Each row was made from one small tree. The marks that hang from a mark follow it in brackets, in alphabetical order. Every link used is in the known rows. Write each row's tree.
Known rows:
F{U}: -49 28 509 -28 127 49 39 -62 79 -17 -45 -336 71 178 51 135 -6 -8 6 106 -296 148
Q{G T{J{F}}}: -53 -23 105 -110 -37 126 -46 -61 79 43 -125 -294 115 17 227 69 217 51 325 189 -47 150
G{C Q U}: -33 148 314 48 -105 60 40 -38 475 57 88 -50 -21 76 -137 119 117 -375 201 7 -127 -12
X{C{G{U}}}: 35 200 199 13 33 58 24 -121 84 76 -144 10 80 428 170 225 0 -155 137 -326 -398 -416
S{T}: -98 -67 397 -172 -29 170 117 -66 193 157 -37 -112 150 175 140 -23 15 -116 -174 -12 -5 -102
S{T{J{F}}}: -102 -36 101 -552 -208 239 -13 -91 -52 121 -75 -301 156 5 285 -223 166 121 -48 -67 44 211
J{T{Q{G{C}}}}: -137 153 177 508 -17 61 311 8 155 126 -47 -280 135 326 313 -89 53 -38 594 -25 28 98
C{G{U}}: 6 211 261 161 -12 63 -12 -47 214 -9 -73 81 45 353 -21 152 13 -173 -56 -167 -513 -333
T{Q S}: 6 258 361 -2 -71 101 138 -67 143 148 -93 -140 228 333 221 -108 153 -68 -19 -63 -154 -329
Q{T{S}}: 49 204 257 -59 -97 95 81 -40 122 272 -91 -45 218 97 -102 50 191 -182 13 59 -133 -360
U{G{C Q}}: -107 -53 300 -188 -26 40 -7 -47 417 155 135 -193 -27 -247 -299 160 147 -374 26 -34 69 392
X{C{G{Q{T} U}}}: 116 139 123 -31 25 -2 -132 -119 164 272 -69 155 84 226 -184 210 71 -315 395 -222 -380 -493
T{J{F}}: -62 25 137 -398 -132 158 35 -40 105 -10 -78 -377 86 20 209 -13 183 104 159 10 -180 254
U{G}: -82 -82 398 -100 46 23 19 -85 273 -2 43 -214 60 8 -27 212 91 -255 -145 -60 -134 153
U{G{C Q{T{S}}}}: 3 131 121 -214 -181 49 -86 -66 187 375 94 -27 113 -351 -442 40 296 -406 -7 -43 164 88
S{T{Q{G}}}: -131 -31 481 195 90 151 65 -110 165 84 -87 -111 188 386 485 -100 -1 -75 -19 54 100 -154
J{F T}: -27 103 63 23 -171 75 148 25 163 48 -39 -321 112 219 127 -44 79 245 427 26 -373 334
G{C Q{T}}: -19 15 269 -169 -10 60 88 55 385 337 41 -126 60 -135 -408 142 167 -337 414 95 14 -9
S{T{J{F} Q}}: -81 26 162 -495 -177 191 -16 -89 -190 135 -99 -358 235 145 456 -372 175 166 130 -184 37 34
Q{T}: 4 5 354 -88 52 41 123 7 221 186 -57 -137 149 132 -127 187 101 -194 233 72 -201 -257
T{J{F} Q}: -41 90 185 -359 -93 112 39 -48 -19 22 -96 -443 166 174 363 -170 209 148 361 -103 -184 82
U{G{C Q{T{J}}}}: -83 -93 54 -404 -101 36 -43 -84 117 311 119 -240 54 -474 -371 43 302 -480 210 -121 251 214
X{C}: -25 2 364 -231 80 82 209 -91 213 121 -115 -261 117 282 230 245 34 -122 219 -94 -127 -131
X{C{G{Q}}}: 18 5 201 -184 105 91 17 -92 339 282 -60 -27 31 181 -134 189 8 -129 130 -159 -305 -94

Which tree is each row?
2 278 80 -361 -249 167 -1 -100 -113 104 -131 -325 240 135 390 -315 294 186 103 -115 -120 -15 => T{J{F} Q S}
29 151 244 177 -27 54 -119 -81 435 47 40 153 -16 235 -216 116 32 -262 -60 -77 -513 -220 => C{G{Q U}}
38 357 -4 63 -293 81 96 -27 -40 153 -90 -263 264 351 322 -337 178 324 382 -116 -308 47 => J{F T{Q S}}
70 139 235 -78 -115 77 -22 -68 355 340 5 42 156 -22 -295 20 221 -260 14 144 -122 -246 => G{Q{T{S}}}
-88 123 308 333 -7 74 20 -190 129 -142 -72 -170 123 411 581 -20 141 -236 182 -52 -100 -299 => T{J Q{G{U}}}
-46 230 221 195 -43 148 138 -11 156 264 -109 -47 154 22 -9 97 205 -219 129 164 180 -113 => Q{G{C} T{S}}
-109 165 353 391 -9 100 118 -50 346 -95 -38 -80 4 259 229 226 67 -279 169 88 -36 -6 => Q{G{C U}}
-6 363 192 376 -147 97 23 -73 122 131 -100 83 141 162 101 104 206 -329 153 83 63 -315 => Q{G{C U} T{S}}
3 42 153 -427 -43 57 -148 -61 -315 65 -105 -478 141 -79 59 -23 194 175 363 51 -216 240 => Q{T{J{F{U}}}}
3 -119 404 -118 115 -91 -275 -128 64 134 111 -219 52 -202 -363 175 116 -273 69 84 -158 258 => F{U{G{Q{T}}}}
-38 -47 335 -201 72 -62 -184 -68 -3 219 111 -278 26 -352 -456 152 160 -302 213 10 44 400 => F{U{G{C Q{T}}}}
35 106 63 -256 -190 127 -14 -139 191 349 3 -59 171 -172 -207 -112 313 -296 -18 49 12 -265 => G{Q{T{J S}}}
14 168 78 -256 -192 136 95 -110 -39 290 -94 -130 233 -47 -6 -82 284 -208 0 -40 -6 -376 => Q{T{J S}}
-136 152 383 285 -53 137 46 -94 57 31 -64 -48 152 394 485 -123 43 -225 148 -104 190 -235 => S{T{Q{G{C U}}}}
-98 -2 208 -515 -135 190 -154 -133 -328 40 -84 -451 146 -31 320 -256 111 262 -51 -30 -33 417 => S{T{J{F{U}}}}
5 300 154 -351 -180 117 -140 -138 -396 40 -149 -478 227 108 408 -345 238 335 88 -90 -174 174 => T{J{F{U}} Q S}
-171 71 258 97 25 149 211 -60 88 77 -88 -362 113 126 381 -48 166 -179 302 -38 220 29 => T{J Q{G{C}}}
64 163 -58 -430 -282 145 -148 -95 98 281 -30 -154 164 -201 -119 -163 354 -6 155 92 -87 39 => G{Q{T{J{F} S}}}
-93 37 305 198 92 92 168 26 240 182 -93 -157 79 59 -42 234 123 -245 372 184 104 7 => Q{G{C} T}
-19 232 19 -426 -288 210 5 -99 23 85 -110 -286 162 -7 233 -163 275 142 -81 -9 -115 132 => T{J{F} S}
-52 261 146 568 -120 80 196 -114 141 128 -91 -118 235 440 426 -196 99 56 206 21 -134 -145 => J{T{Q{G} S}}
58 154 181 -15 19 39 -81 -148 309 136 -46 101 21 303 -20 184 23 -234 149 -242 -403 -313 => X{C{G{Q U}}}
-95 222 415 435 19 58 103 -52 232 -82 -62 -136 78 411 381 80 80 -248 352 -24 -34 -176 => T{Q{G{C U}}}
-82 -33 193 -439 -60 38 -244 -148 -253 -113 -12 -542 53 -201 162 -4 177 147 -51 -66 -153 662 => T{J{F{U{G}}}}
134 338 71 153 -154 53 -204 -104 218 272 -16 312 122 125 -364 -2 176 -293 -78 -87 -421 -542 => C{G{Q{T{S}} U}}
53 107 4 -40 -87 57 -162 -111 132 207 4 114 61 10 -281 3 184 -363 166 -164 -343 -446 => C{G{Q{T{J}} U}}
-38 128 108 90 -100 168 60 -158 66 193 -126 -87 193 23 171 -17 255 -209 -58 135 116 -258 => Q{G T{J S}}
-56 -115 461 -111 105 -36 -225 -159 213 2 131 -249 -12 -133 -201 156 58 -187 -154 76 -207 463 => F{U{G{Q}}}
-9 232 135 -374 -212 162 -136 -143 -268 23 -123 -437 150 -32 258 -207 223 280 -108 30 -188 337 => T{J{F{U}} S}
-19 -32 134 -463 -43 -7 -296 -122 -404 25 -29 -492 119 -277 14 5 230 67 164 -68 -104 445 => Q{T{J{F{U{G}}}}}
